What can hang from each mark
k_774: k_395 k_626
k_297: k_214 k_626
k_395: k_318
k_318: k_395
k_472: k_184 k_395
k_214: k_141 k_297
k_626: k_318 k_774
k_184: k_141 k_617
k_141: k_214
k_617: k_214 k_395

Known rows, with every way that one mark hangs from another
{k_214 k_141 {k_297 {k_626 k_318 k_774}}}: [ -2   4  -5 -30   9  12  -6 -10 -12  15  -7 -17  -7  -9 -10  27   2  -2
 -11  -5 -24  -8  20  12 -44   8   6  26   1  -9 -21   4  -5   7  -3   4
  -7 -11  10   2  -1  24  10 -18 -13]
{k_617 k_395}: [  1   3   8   4   2  -8   7   7  -5  24   9 -12  -4  -4   0  10   9   2
   7  -5 -11   9   7  10 -13   6  -8  -5  -3   1  -7   0 -15  15   5   5
 -17   3  -6   8  -1  15   6  13  -6]
{k_472 {k_184 k_617}}: [  0   4   1   6   4  -3 -32   6  -5   3  13 -11 -10 -13   1   5   7  -1
   8  -6   1  -4  -5  12   1  -1  -4   5 -13 -12  -3   1   8  13   2  -3
 -28  10  25   9  -4  -9  10  21  -7]
{k_617 {k_214 k_141 {k_297 k_626}} {k_395 k_318}}: [-10   0  24 -30   5   6  33   5   4  20   7 -15 -10  -6  -5  17   7  15
   6  -4  -6   3  18  11   1   9  10 -37 -10   5  -8   1  -3   1   1   2
  14  -5 -11  13  26  15   6 -21 -10]
{k_472 {k_184 k_617} {k_395 k_318}}: [  4   3   1   5   5  -2 -32   7   0  -9  22  -5 -23 -14  -1   6   8  -1
   4  -8  15  -1 -10  12  36   0 -11 -27 -15  -9 -10  -1  14   7   6   0
 -13   9  30  12  -2 -13   9  22  -7]
{k_472 {k_184 {k_617 {k_214 k_141 {k_297 k_626}} k_395}}}: [-17   3  31 -29   5   9  16   6   2  -2   7 -18 -12  -7  -1  14   9  13
   8  -6   5 -15   6  13 -13   5  14 -13 -23  -3   2   6  18   9  -5   2
   0   3   0   8  25  -6   9 -11 -11]
{k_297 k_214 {k_626 {k_774 k_395}}}: [  4   2  -3  12   3  12 -33   0  -7  19  -2 -12 -13   7  -6  11   8  -4
   1  -5 -10   0 -14  12 -13   4   3   3   3   4  -5  -2 -17  15   0   3
   4  -4   5   8   7  -1   5 -11  -7]
{k_472 {k_184 {k_617 {k_214 k_141}}} {k_395 k_318}}: [ -6   6  18 -12   7  -5  -2   8   4  -9  18 -12 -24 -16  -3   9   8   3
   2  -8  17  -5  -5  12  31   3  -8 -41 -22  -9  -6   0  20   4   5   0
  -9   5  13  15   6  -6   8  13 -10]
{k_214 k_141 {k_297 {k_626 {k_318 k_395}}}}: [ -7  -3  -7 -30   5  12   4  -6  -9  17  -8 -20   0 -12  -7  21   5   0
  10  -4 -16   0  10   9  -1   5   6   5   3 -10 -11  -1   0  19   2   9
 -12  -8  13  -1  10  19   9 -19 -12]
{k_626 k_318}: [  9   1  -7   6   5  -5 -16  -1 -10  22   4 -12   1  -9  -7  19   5  -4
   3  -6 -17   2   8  10 -28   6 -10  10   2  -9 -19   0 -13  12   2   2
 -23  -1   4  10 -15  19   8  11  -7]
{k_626 {k_318 k_395} k_774}: [ 10  10  -9   5   6  -2  -6  -6 -18  23  -3 -14  -4  -8  -4  16   5 -12
 -11  -6 -20   1   7  10 -24   7 -10  19   1  -7 -19   1  -8  23   0  10
 -22  -6  -5   2 -24  26   7   4  -6]
{k_184 k_141 k_617}: [ -2   7   2   6   2  -6 -32  13  -8  16  12  -5  -5 -21   4   1   5  -2
 -16  -3  -5  -2  -2  12   5  -2  -7   9 -14  -8  21   0   3   6   1  -8
 -25  12  20   3  -2 -18  11  10  -3]
{k_141 {k_214 {k_297 {k_626 k_318 {k_774 k_395}}}}}: [ 13  -3  -4  20   8  13 -17   0 -15  17  -9  -5  -8   3  -6  26   6  -1
  33  -5 -24  -4  16  11 -25   8   5  -4  10  -1 -26   2  -9  15  -2  11
   9 -10   4   6 -10  15   9 -10  -6]
{k_472 {k_184 k_141 {k_617 {k_214 k_297}}} {k_395 k_318}}: [ -2   7  16  -7   6   7  -1  11  -3 -14  21  -1 -25 -22   5   7   6   6
 -20  -7  20 -12   9  13  36   2   0 -28 -15 -11  -1   0  27   2  -3  -1
  -2   8  11  13   5 -23   9   8  -6]
{k_184 {k_141 k_214}}: [  3   2  -3  28   1  -7 -16  14  -6  20   6   2  -3  -6   6   6   7  -1
   9  -4  -5   9   3  10  10   1  -9   2   6  -9   4  -3  -1  14   5  -2
 -27   5   8   6  -3  -2   7  10  -2]
{k_472 {k_184 k_141 {k_617 k_214 k_395}}}: [ -7  12  29   7   2  -5  11  16  -4   3  18  -5 -12 -10   8   5   8   4
 -17  -5  11 -12  -6  14  -9   5  -2  -9 -18  -3  10   5  18   8  -4  -2
 -14  13 -13  11   7 -21   7  12  -1]
{k_141 k_214}: [  8  -3  -2  29   2  -7 -20   7  -6  23   4  -6  -2   0   2   7   9   0
  33  -5 -12  14   6   9   5   3  -9   1   2  -6 -10  -3 -11  19   7   2
 -26   2  10   7  -8  12   8  14  -5]
{k_141 {k_214 {k_297 {k_626 k_774}}}}: [  6   0  -2  11   4  11 -17  -1 -10  16  -2  -9  -8   4   0  11   7   0
  16  -4 -18   3  22  11 -20   3   6  22   3  -5 -16   3  -9  17  -3   4
 -11  -6  12   1   1  15   8 -10  -7]
{k_472 {k_184 {k_141 {k_214 {k_297 k_626}}} k_617} {k_395 k_318}}: [ -2   1   3  10   4  14 -33  13   1 -18  16   5 -23 -10   5   9   7   5
   9  -6  18  -8   0  12  47  -2   4 -22  -7 -13   0   1  30   5   2  -3
  -3   7  34   6  17 -34   9  -4  -5]
{k_774 k_395 {k_626 k_318}}: [  8  -8  -6  14   7  -2 -13   1 -13  22   5  -9  -6 -10 -10  24   7   4
  39  -6 -11   1  -7  11 -12  11 -10 -58  12  -2 -14   2 -17  13   6  13
  -3   3   5  18 -15  22   9  20  -6]
{k_297 k_626}: [ -2  -1  -5   3   1   2 -14   1  -1  21   7 -14  -3  -1  -3   7   9   2
   6  -5  -7   7  -3  11 -13   1  -3  10  -1  -4  -4   0 -15  14   2  -2
 -21   1  14   7  15   5   7   2  -8]
{k_297 k_214}: [  4   1  -4   7   1   2 -33   3  -5  20   4 -14  -3  -2  -3   7   8  -3
   3  -4  -7   8  -3  11   0   2  -2  13  -1  -6  -4  -4 -14  16   3  -1
 -21   1   9   9  -3   6   6   1  -8]

Rows
[ -4   1  -5 -14   4   9 -34  -3   0  16  -6 -17   0  -1 -13  23   6  -2
   1  -4 -13  -3 -10  11 -25   5   5  12   1  -8  -9   0  -6   8   2  -2
 -13  -7   9   7  11   9   6 -21 -12] => {k_297 {k_214 k_141} {k_626 k_318}}
[ -3  13  29 -11   5  10   5  11  -6  15  13  -1 -16 -12   3   8   5   5
 -36  -3  -4 -13  16  13 -14   6  11 -10 -21   5  11   7   7  -4 -12  -6
  16   2 -12   6  13 -17   7 -24  -2] => {k_184 k_141 {k_617 {k_214 {k_297 {k_626 k_774}}} {k_395 k_318}}}
[  7  -3  -7  12   2  11 -12  -1 -13  20  -8  -9   4  -1  -1  18   8  -1
  35  -4 -14   5  13   8   0   3   5   5   8  -9 -16  -1   0  27  -1  12
 -11  -6   7   0   0  14   8 -16  -7] => {k_141 {k_214 {k_297 {k_626 {k_318 k_395}}}}}
[-11  -4  -2 -31   5   9  -2   0  -2  16   0 -19  -5 -11  -5  11   6   7
  10  -5 -13   2  14  10  -3   2   6   6  -2  -7  -4  -1  -8  10   3   1
 -13  -3  24   3  19  13  10 -11 -15] => {k_214 k_141 {k_297 k_626}}
[ -9   5  17  -9   2  10  -8  10  -6  12   9  -8  -5 -16   5   2   6   6
 -15  -3   1 -11  11  13 -10   0  10   6 -17  -5  22   4   8   7 -10  -7
  -7   5   7   4  21 -20   9 -17  -4] => {k_184 k_141 {k_617 {k_214 {k_297 k_626}}}}
[ -1  -1  -3 -22  11  13  -2  -6 -13  16  -9 -15 -11  -8 -12  29   3   0
   5  -6 -26  -9  12  12 -28   8   6  -7   5  -2 -19   2  -7   8  -1   9
  10 -11   9   6  -3  21  10 -14 -13] => {k_214 k_141 {k_297 {k_626 k_318 {k_774 k_395}}}}
[-12   4  31 -26   6   1  21   7  -3   0   8 -17 -12 -13   1  13   7  12
   9  -6   1 -12  15  13  -6   6   7 -17 -22  -4  -2   3  18   9  -2   5
  -4   6  -3   9   6   2  10   2 -12] => {k_472 {k_184 {k_617 {k_214 k_141 k_297} k_395}}}
[ -5  10   2   6   3  -1 -22  10  -3 -14  17  -2 -20 -18   5   2   8  -2
 -17  -8  17  -9  -9  14  20  -1 -10  -2 -10 -15   9   1  22  12   4   0
 -26  12  23   6   1 -26   9  23  -5] => {k_472 {k_184 k_141 k_617} k_395}
[  3  -6  -2  11   2  10 -18   4  -5  17   0  -9  -2   1   1  11   9   6
  36  -4 -11   8  18  11  -1   2   6   7   3  -6 -10   0  -8  18   1   3
 -14  -2  17   4  12   9   9  -8  -8] => {k_141 {k_214 {k_297 k_626}}}
[ -3   3  25 -12   5 -10  29   9   2  26  12 -12 -10  -8  -4  13   7   9
   3  -4  -6   8   9  10   3   9  -6 -42 -12   5  -9  -1  -5   2   5   0
   0   0 -18  15   8  19   5   0  -8] => {k_617 {k_214 k_141} {k_395 k_318}}
[ -7   8  10  -9   3  15   2   4 -10  -2   5  -9  -6 -14   4  14   7   1
 -16  -5   8 -21  -1  13  -6   3  11   9  -8 -15   3   5  27  16 -11   3
 -10   4   2   5  12 -21   8 -16  -4] => {k_472 {k_184 k_141 {k_617 {k_214 {k_297 {k_626 {k_318 k_395}}}}}}}
[ -8   0  -1 -31   7  10  -1  -6  -7  15  -2 -17 -11  -9  -5  13   4   1
  -8  -5 -19  -1  15  11 -23   5   6  23  -4  -7  -9   2  -9   9   0   2
  -9  -7  16   0   9  20   9 -13 -14] => {k_214 k_141 {k_297 {k_626 k_774}}}
[ -9  -1  -2 -14   2   8 -31   0   4  17  -1 -18  -5   1  -8  10   9   1
   3  -3  -6   4 -12  10  -3   2   5  10  -4  -5   3  -2  -9  11   4  -5
 -15  -3  15   5  21   3   6 -16 -13] => {k_297 {k_214 k_141} k_626}
[  6  -3 -10   6   4  -3  -6  -4 -15  23   2 -12   0 -11  -5  18   7  -2
  24  -5  -8   5  -4   9  -6   8 -10 -31   8  -9 -10   2  -9  24   4  12
 -21   2   2  10 -14  27   8  12  -5] => {k_774 {k_626 {k_318 k_395}}}
[ -8  -1   6 -28   4  10  23  -5  -8  18  -8 -21   0 -10  -6  21   7   4
   8  -4 -12  -3  13  10 -12   7   8  -4  -2  -8 -10   0   4  19  -3  10
  -6  -9  -8   3  14  22   7 -23 -12] => {k_617 {k_214 k_141 {k_297 {k_626 {k_318 k_395}}}}}
[ -1   6   1   5   5  -2 -24  12  -1 -11  24   0 -24 -21   3   4   6  -1
 -19  -7  19  -5 -12  13  44  -1 -10 -25 -12 -11   4  -2  23   1   5  -5
 -14  12  28  11   2 -29   9  20  -4] => {k_472 {k_184 k_141 k_617} {k_395 k_318}}
[ 11   1  -2  12   7  12 -21  -5 -12  15  -7  -8  -3   3  -5  25   5  -3
  14  -5 -24  -4  23  11 -41   8   6  26   5 -10 -28   5  -8  15  -5   6
  -8 -10   4   3  -9  20   8 -14  -7] => {k_141 {k_214 {k_297 {k_626 k_318 k_774}}}}
[  3   4  14  13   5   4 -15  20  -6   2  16   4 -16 -13   8  12   5   7
  10  -4   3  -6   9  13  35   1   5 -29  -8  -6  -1  -1  23   2   2  -3
   0  11  16   9  -1 -21  10   5  -2] => {k_472 {k_184 {k_141 {k_214 k_297}} {k_617 {k_395 k_318}}}}
[ -3   9  28  -9   6   3  12  16  -4   2  20  -2 -16 -18   6   9   6  10
 -19  -5   9 -12   9  13  16   4   6 -29 -17  -1   2   2  21  -2  -5  -3
   5   9  -4  15   6 -19   8   0  -4] => {k_472 {k_184 k_141 {k_617 {k_214 k_297} {k_395 k_318}}}}
[  0   5  13  12   4  12 -19  12  -8  -4   5   1  -6  -4   3  24   6   3
  10  -5   1 -18   6  14 -16   3  11   0  -5 -11  -5   6  27   7  -6   2
  -4   5   8   3   8 -23  10 -12  -2] => {k_472 {k_184 {k_141 {k_214 {k_297 {k_626 k_318}}}} {k_617 k_395}}}
[ -2  12  28   7   4  -5   8  19   0   6  22   0 -16 -15   5   8   7   6
 -21  -4  13 -10  -7  13  12   5  -3 -33 -17  -1   5   3  19  -2  -2  -7
  -2  11  -9  17   6 -25   6   9   0] => {k_472 {k_184 k_141 {k_617 k_214 {k_395 k_318}}}}
[  5   1  -5   4   6  -2  -7   3   1  -5  20  -7 -22  -8  -2  10  10   0
   1  -9  12   6  -4  11  31   4 -13 -26  -1  -9 -25  -3   5  10   8   4
 -16   2  18  16  -1   4   6  26 -10] => {k_472 k_184 {k_395 k_318}}
[ -5   6   9 -28   6  12  23 -11 -13  17 -11 -20  -5  -6  -6  22   5  -3
 -11  -5 -17  -8  16  11 -32   9   7  13  -4  -7 -15   3   2  19  -7  11
  -4 -13 -14   1   3  28   7 -26 -11] => {k_617 {k_214 k_141 {k_297 {k_626 {k_318 k_395} k_774}}}}
[ -2  15  11  -8   5  13  -3   1 -17  12  -2  -8  -6 -13   3  14   4  -6
 -34  -3  -7 -20  11  12 -28   4   9  23 -14  -8   9   7  15  14 -14   3
  -4  -2  -9  -3   0  -8   9 -27  -2] => {k_184 k_141 {k_617 {k_214 {k_297 {k_626 {k_318 k_395} k_774}}}}}
[  6  10  -2  12   4  13 -33   5 -18  10  -7  -1  -4 -10   3  15   3  -9
  -4  -3 -14 -13  12  11 -10   1   8  25  -6  -9   6   4  15  18  -8   4
  -9  -1  12  -8  -6 -11  11 -25   0] => {k_184 {k_141 {k_214 {k_297 {k_626 {k_318 k_395} k_774}}}} k_617}
[  2   6  16   8   5  -3 -10   6   1  -8  24  -7 -22 -14   0   5   9   2
   1  -8  20  -3  -6  13  26   3  -9 -37 -20  -8 -10   1  16   7   2   1
  -9   6   7  16   1 -11   7  18  -6] => {k_472 {k_184 {k_617 k_214}} {k_395 k_318}}
[-10   3  16 -27   7  13   0  -4  -1 -18   4 -16 -16 -12  -8  24   6   6
   4  -8   9 -21   7  14 -16   6   7  -9 -17 -16 -13   6  25   9  -3   7
  -5  -3   8   7  15  -2  10  -7 -13] => {k_472 {k_184 {k_617 {k_214 k_141 {k_297 {k_626 k_318}}}}} k_395}
